Known rows, with every step that occurs
b/a/r/y/g: [ -9   7   2   0   4 -25  -2 -25  28  -3   9 -17   1 -21   0  42   8 -15
 -15 -12  -2 -14 -19  24  12  -9]
d/b/a/r/t: [ -9   3   1  10 -14 -32 -10 -12  37  -1  -8 -37  -9  37 -16  14  -2  -4
  16 -21  10  28   2  20  22 -31]
y/g/d: [  1  -6  -4  -1  -4 -15  -9  -9  18  -9  -1  -1  -7 -17  10  -8   7  -4
  -1  -5  -9  -7 -14  41  14 -10]
y/g/t/b: [  5  -6  -4   5   0  -4  -5   2  34 -28  -4 -11 -11   2  12  23   9  -2
  18   3   1   4 -27  14 -13   7]
b/d: [  6   0  -5  -4 -16 -20 -16  15   3  -4  -7 -14 -11   3 -15  13  -7 -11
  -3   0  12  13   2 -16  11 -27]
b/a: [  7  -3   5  -1   2 -17  -6 -15  24  -9  -6  -8  -4  -9  -8   0   8 -12
  -5  -2  14  12   4   7  11 -22]
a/r/t/b: [ -7   5  -7   9 -22 -19  -2   7  23  -4   1 -31 -11  40   3  14  -6  -3
  22  -2  25  17 -19  -3   8   0]
g/y/r: [  1 -19   1   2 -16 -10  12  13   1   6   0  -3  -2  -8   3 -14  -5  -5
  13 -14 -11  -5 -15 -10  30 -20]
b/a/r: [ -4   4   3   2 -16 -24  -2 -12  24   2  -8 -14  -6  -5  -7  21   2 -16
  -5  -9  17  11  -5   9   3 -13]
d/b: [  5   1  -9  -1 -10 -11  -6   4  10 -18  -7 -19 -22   9  -4   0  -4   2
  17 -17   9  13  -1 -13  19 -37]
t/b/a/r/u: [ -2  -3   3  11  -2 -29 -11 -11  23  -3 -23 -31 -12  10  -8  44   7 -30
  13  10  35   6  -1   1   0 -25]
t/r/y/g: [ -8  16 -12 -13  32 -14   6 -17   4 -18  18 -11 -10 -21   8  24   7  -1
 -14 -12  -6 -21 -14  -1  15  -8]
t/r: [ -4  11  -9  -9  13 -10   6  -5  -1  -8  -4  -9 -15  -5   2   2  -1  -4
  -6 -11  12   4  -2 -18   7 -13]
r/t/b/a: [  9  -4   2   8   7 -25  -9 -11  41 -16  -1 -28  -7  32  -7   0  12  -2
  16  11  26  25  -1   8  25 -13]
t/b/d: [ 10  -4  -3  -1 -20 -19 -19  25   2 -14 -12 -26 -16  16 -17  19  -6 -11
  12   5  30  16  -5 -30   9 -20]
g/y/r/u: [ -2 -20  -2   2   3 -17   4   3  -1   5 -10  -8  -4  -4   4   7  -3 -21
  22  -1 -12 -12   2   0  28 -44]
t/r/a: [-25  14   0   1   7 -23   8 -19  -5 -11  -2  -5 -16  -3  -7   9   0 -10
  -4  -7  19   5  -2 -22   8 -23]
y/g: [  3   5  -4  -9   2 -12  -4  -8  22 -13   2  -4  -3 -23  13   0   7  -4
  -3  -4  -9  -1 -15   8  14  -4]
d/b/a/r: [ -5   3   0   6 -21 -26  -8  -6  24  -5 -15 -28 -17   9 -15  19   0 -12
   8 -23  16  17  -3   6  10 -33]
a/r: [-10  11  -8   3 -25 -13   5   2  10   2  -3 -10 -11   1   2  16  -6 -10
   2 -12  14   4 -13  -1   1  -7]
a/r/t/b/d: [ -7   2  -5  10 -32 -33 -17  22  17   1  -4 -38 -12  48 -19  29 -11  -9
  22   1  25  22  -9 -11  11  -8]
u/r/t/b/a: [ -2   5  -4   7  -8 -20  -3 -12  33 -15  -7 -36  -6  36 -15  22  11  -7
  12  -1  14  17   4   9  37  -2]
u/r: [ -6  15 -15  -3 -18  -4   8  -5   2  -9  -7 -11  -8  -2  -4  21   1  -9
  -4 -15   1  -1   1  -3  27  -8]
y/r/t: [ -1   1   0   0  -8 -24   8   4  20  -8   4 -18  -2  23   1 -11  -2   3
  30  -7 -18  16   5   2  31 -11]
a/r/u: [-11   8  -6   6  -4 -22  -6 -11   7   2 -12 -22 -15   0   5  37  -3 -26
   7  -1  13   1   2   1  -2 -31]

Rows
[ -9  19 -18  -1  -2  -6  11 -12  -3  -9   6 -14 -12   2  -5  43   1  -8
  -7 -16   4 -18  -4  -5  27 -17]
u/r/y
[  9   0   1   1  -1 -19 -10  -9  23 -18 -11 -21 -14   3 -16   2   6  -8
  10 -17  15  20   5   0  21 -44]
d/b/a
[ -6  12  -9  -7  34 -18   2 -16  -2 -10 -11 -17 -19  -8   4  20  -1 -18
   2   1  16  -3   7  -9   6 -32]
t/r/u
[ -3   2   0   4 -20 -18  -5  -1  24  -3 -16 -24 -12   9 -10  25   4 -18
   6  -3  34  13 -15  -5   0  -5]
t/b/a/r
[-16  10 -10   2 -10 -11   6  -4   4   2  12 -16 -15   1   2  39  -6  -9
  -2 -15  13 -14 -17  -5   3 -19]
a/r/y
[-17   3  -9   8  -1 -10   0 -13  29 -12  14 -10 -10  -7  10  58  -2  -3
   1 -12 -12 -17 -28  30 -17  -1]
a/r/y/g/t
[-11  17 -16  -6   1 -10   8 -17   6 -15  13 -12  -2 -14   4  45   9  -7
 -12 -17 -18 -25 -12   9  33  -5]
u/r/y/g
[  1  -9  -6   5  17 -26 -15 -23  27 -18   2 -21 -12  -6 -12  15  11  -3
   0 -19  -7 -11  -5  48  28 -49]
r/y/g/d/b/a
[ -1  -4  -3   4   2  -6  -3  -9  33 -24   1   0  -5 -15  16  18   7  -1
   4  -3 -13   5 -16  26 -11   2]
y/g/t
[-25  14  -5   7 -23 -18  11 -18  -4 -10 -10  -4  -6   3 -11  32   1 -15
  -3 -11   7   0   5 -11  28 -17]
u/r/a
[ -2  -2  -7   3  18  -6  -2 -14  29 -23  18  -6  -8 -14  13  39   4  -1
   0  -4 -15 -12 -22  27  -7 -11]
r/y/g/t
[-11  -3  -7  17 -11 -23 -10 -15  15  -2  -3 -31 -21  13 -22  31  -3 -11
   6 -28  14  -8  -6  37  14 -52]
g/d/b/a/r/y
[  2  -6 -11   8 -14 -11 -10   2   7 -12 -12 -16 -27  13  -8 -10  -5   0
  17 -17   7   8   0  20  20 -46]
g/d/b
[-10   4  -6   0  41 -17  -4 -21  22 -21  -7 -14 -12 -15  11  40   7 -12
   5   5 -11  -7  -1  23 -16 -12]
y/g/t/r/u
[-12  -3   0  10   7 -18  -3 -22  44 -12  11 -13  -2 -12   0  58   9 -11
  -7 -13  -9  -9 -23  45 -12  -6]
b/a/r/y/g/t
[ -4  13 -15   6 -14 -16   1   0  18 -16  -3 -30  -9  39  -2  19   1  -4
  17  -3  12  14  -4  -4  32   1]
u/r/t/b
[-10   9 -12   4  28  -3   7 -13   7 -23  12 -13 -20   2   2  40  -2   1
  -1  -9   9 -10 -10   4 -14 -21]
g/t/r/y
[ -3   9 -10   7 -25 -26 -11  18   8 -12  -9 -39 -10  47 -27  32  -7 -10
  13   0  16  19   6 -13  35  -7]
u/r/t/b/d
[-12  -5  -4   7   0 -24  -8 -26  26   1   4 -13  -3 -14  -5  33  10 -14
 -12 -13  -4 -20 -17  55  11 -17]
b/a/r/y/g/d
[  1  -9  -8   7   5 -16 -19  16  20 -30   6 -22 -15   6 -10  57   2  -5
  10   6   6  -5 -21   4  -6 -15]
r/y/g/t/b/d
[-13   7 -23   5  -7 -13  -3 -13   3 -19   2 -26 -14   3  -9  35   1   0
   5 -30 -20 -24  -8  36  41 -34]
u/r/y/g/d/b
[ -4  -8   4  12 -11 -18  -6  -7  50 -15  -9 -21  -4   3  -1  43  10 -14
   7   0   8   8 -27  33 -19  13]
y/g/t/b/a/r
[ -4 -19  -2   6  -9 -15   8   6  17   7   7 -11   0  22   2 -18  -4   1
  23 -11 -19   4  -7   4  41 -21]
g/y/r/t
[-13   7 -20   2  -3 -11   4 -21   4 -10   7  -9  -6 -11  -1  35   6  -8
 -11 -15 -15 -31  -9  39  33 -12]
u/r/y/g/d
